Known rows, with every step that occurs:
terog miro topom dofi sogadol: [ 1.063 -1.309 -0.170 -0.845 -0.638  0.524  2.928  1.240  1.298  0.557
 -1.227  1.663 -1.904  0.153  2.111  3.559 -2.063 -1.259 -1.546  1.190]
miro topom muge terog dofi: [ 3.079 -1.963 -0.486 -1.039 -0.235 -0.066  1.772 -0.158  1.994  0.447
 -2.862  0.191 -3.092  0.983  0.652 -0.811 -1.721 -0.857  0.677  1.221]
zunis muge: [-0.254 -1.054  0.228  0.151 -0.803  0.424  2.010  1.802 -0.346 -0.297
 -2.124 -1.107  0.224 -0.202  0.435 -0.335  1.517 -0.848  0.328 -0.533]
terog muge: [ 0.600 -1.761  0.570 -0.705 -1.194 -1.190  1.233  0.488  0.420  0.783
 -2.935  0.914  1.377 -0.861  1.582 -0.261 -0.277 -0.480  0.209  1.551]
lozisa dofi sogadol: [ 0.602 -0.296 -0.426 -0.419  0.595  0.384  2.369 -0.892 -0.069  3.076
 -1.180 -0.667 -1.028  2.177  1.993  0.656 -1.091 -0.895  0.565  2.394]
topom dofi terog muge: [-0.189 -0.230  1.119 -0.816 -1.874  0.207  2.778  0.248 -0.203  0.939
 -1.444  1.280  0.041 -0.539  0.824  1.038 -0.687 -2.505  0.587  2.510]
sogadol muge: [ 1.265  0.037 -0.148  0.758 -0.485 -1.339  1.178  1.169 -0.045  0.777
 -1.493 -1.584  1.004  0.018  1.523 -0.012 -0.268  0.095 -0.943  0.467]
lozisa dofi sogadol muge terog: [ 1.512  0.433 -0.101 -0.803  0.905  0.055  4.015 -1.551  0.524  3.029
 -1.506 -1.298  0.220  3.398  2.381 -0.148 -1.894 -0.869  0.577  1.810]
zunis muge terog dofi: [ 0.535 -1.626  1.727 -1.329 -0.715  0.573  4.429  1.000  1.357  0.663
 -2.057 -0.393  0.736  1.321  1.360 -1.494  0.906 -0.889  1.360 -0.088]
lozisa muge terog miro: [-0.431  0.256  3.303 -0.443 -0.402  0.364  5.009 -1.512  1.088  1.398
 -0.744  1.087 -0.349  0.891  1.976  1.952 -2.245 -0.973  0.223  0.752]
dofi sogadol muge terog miro: [ 2.366  1.438  0.860 -1.175  0.911 -1.292  5.366 -1.000  0.993  1.010
 -0.294  0.634  2.244  2.569  3.155 -0.362 -0.819 -0.501  0.244  0.231]
sogadol muge terog: [ 1.685  0.705  1.175 -0.189  0.160 -0.846  3.015 -0.337  0.866  1.297
 -1.184 -1.293  1.682  0.859  1.725 -1.186 -1.355 -0.247 -0.007  0.291]
sogadol muge terog miro topom dofi: [ 1.765 -0.178  0.771 -0.874 -0.446  0.190  3.996  0.262  1.843  0.910
 -1.563 -0.338  0.391  0.935  1.959  1.398 -2.908 -0.957 -1.199  0.189]
dofi sogadol muge: [ 2.366  1.069 -0.322 -0.089  0.559 -2.012  3.158  0.095 -0.250  0.406
 -0.961 -0.541  1.518  1.913  2.433 -0.790  0.582 -0.081 -0.058  0.677]
miro terog: [-0.077 -0.704  0.473 -0.711  1.714 -0.105  0.658  1.677  0.834  0.739
 -0.847 -1.558 -1.814 -1.234  2.434  1.403 -0.775 -1.802 -0.632  1.435]
lozisa dofi sogadol muge: [ 1.178  0.046 -0.883 -0.148  0.523 -0.195  2.800 -0.671 -0.035  2.787
 -1.665 -1.494 -0.247  2.912  2.317  0.610 -1.199 -0.691  0.082  1.861]
topom dofi: [-0.299 -0.857  0.694 -0.916 -1.696  1.037  0.913  1.039  0.058  1.105
 -0.739 -0.957 -0.755 -1.202  0.645  1.276 -0.200 -1.240 -0.864  1.296]
sogadol muge terog miro: [ 1.178  0.512  1.383 -0.545 -0.003 -0.425  4.047 -0.265  1.448  1.524
 -0.649 -0.061  1.928  0.844  2.447  0.509 -2.007 -0.483 -0.525 -0.106]

Rows:
[ 0.197 -1.690  0.525 -1.555  1.084 -0.634  1.247  1.476  1.239  0.260
 -2.567 -0.641 -0.403 -1.117  2.772  1.127 -0.939 -2.013 -0.397  1.635]  miro terog muge
[ 1.580 -0.970 -0.592 -0.593 -0.657  0.063  3.258  1.418  1.329  0.279
 -1.620  0.969 -1.296  0.677  2.324  3.455 -2.179 -1.062 -1.876  0.792]  terog miro topom dofi sogadol muge
[ 0.953 -0.757  1.643 -1.504 -0.168  1.259  3.906 -0.365  2.190  1.552
 -0.812  1.345 -1.107  0.033  1.793  1.705 -3.326 -1.463 -0.491  0.976]  muge terog miro topom dofi
[ 1.211 -1.208  2.503 -1.385 -0.322 -0.263  3.430 -0.213  1.969  2.576
 -0.658  0.660  0.350  0.892  2.257 -1.393 -0.856 -0.394  1.118  1.814]  muge terog dofi
[ 3.784 -1.410 -0.647 -1.474  0.253 -0.556  2.846 -0.682  1.938  0.222
 -2.671  0.601 -2.732  2.030  1.114 -1.259 -1.368 -0.897  0.973  1.232]  miro topom muge terog dofi sogadol
[ 1.752  0.766  0.771 -1.953 -0.570  0.055  4.232 -0.371  0.496  0.724
 -0.676 -1.047  1.176  1.680  1.726 -0.137 -0.373 -1.333 -0.216  0.754]  topom dofi sogadol muge terog
[ 0.819  0.028  0.415 -1.566 -0.928  0.321  2.624  0.293 -0.051  0.731
 -0.426 -0.387 -0.135  0.457  1.387  0.707  0.449 -1.299 -0.305  1.354]  topom dofi sogadol
[ 0.332 -1.252  1.101 -1.441 -0.783  1.978  4.843  0.981  1.557 -0.155
 -2.222  0.100 -0.458  0.633  0.863  1.090 -1.106 -1.863  0.055 -0.779]  zunis muge terog miro topom dofi
[ 2.850 -1.088 -0.694 -0.659  0.222  0.230  1.362 -0.768  1.398  0.114
 -2.682 -0.115 -2.955  0.382  0.081 -0.865 -2.117 -1.105  0.577  0.676]  miro topom muge terog
[-0.604  1.100  1.385  0.883 -0.130 -0.338  3.353  0.115 -0.120  1.964
  0.842  3.180 -0.373 -0.328  2.007  2.234 -1.255 -1.899  0.758  2.000]  dofi terog miro
[ 2.806  1.482  0.651 -0.940  1.069 -1.624  4.622 -1.076  0.467  0.853
 -0.700 -0.324  2.025  2.536  2.527 -1.734 -0.312 -0.365  0.602  0.501]  dofi sogadol muge terog
[ 1.991 -0.208 -0.563 -0.707  1.015  0.276  4.556 -1.143  1.330  2.728
 -2.030 -0.242 -0.934  3.559  2.748  1.457 -3.231 -1.052 -0.094  1.727]  lozisa dofi sogadol muge terog miro topom
[ 2.480 -1.104  0.293 -0.716 -0.515 -2.232  3.396  1.367  1.017  1.308
 -1.322  0.108  0.914  2.476  3.238 -0.564  1.169  0.320  0.126  1.754]  terog dofi sogadol muge
[ 0.286 -0.411  1.466 -0.862 -0.175  0.881  3.882  0.263  0.575  0.231
 -1.813 -0.831  0.880  0.657  0.633 -1.471  0.420 -1.217  1.240 -0.741]  zunis muge terog
[-0.983  0.472  1.378 -0.492 -1.536  1.067  3.259  0.530  0.050  1.553
  0.533  1.732 -0.789 -0.702  1.255  2.999 -1.257 -2.524 -0.125  1.939]  topom dofi terog miro
[ 1.026 -0.724  0.895 -1.923 -0.219  1.467  5.902  0.514  1.441 -0.385
 -1.997  0.448 -0.105  1.752  1.355  0.651 -0.672 -1.896  0.352 -0.729]  zunis muge terog miro topom dofi sogadol
[ 1.690 -0.279  1.501 -1.892  0.271  0.842  4.998 -0.873  2.093  1.335
 -0.689  1.748 -0.645  1.123  2.249  1.350 -2.948 -1.543 -0.049  0.971]  muge terog miro topom dofi sogadol
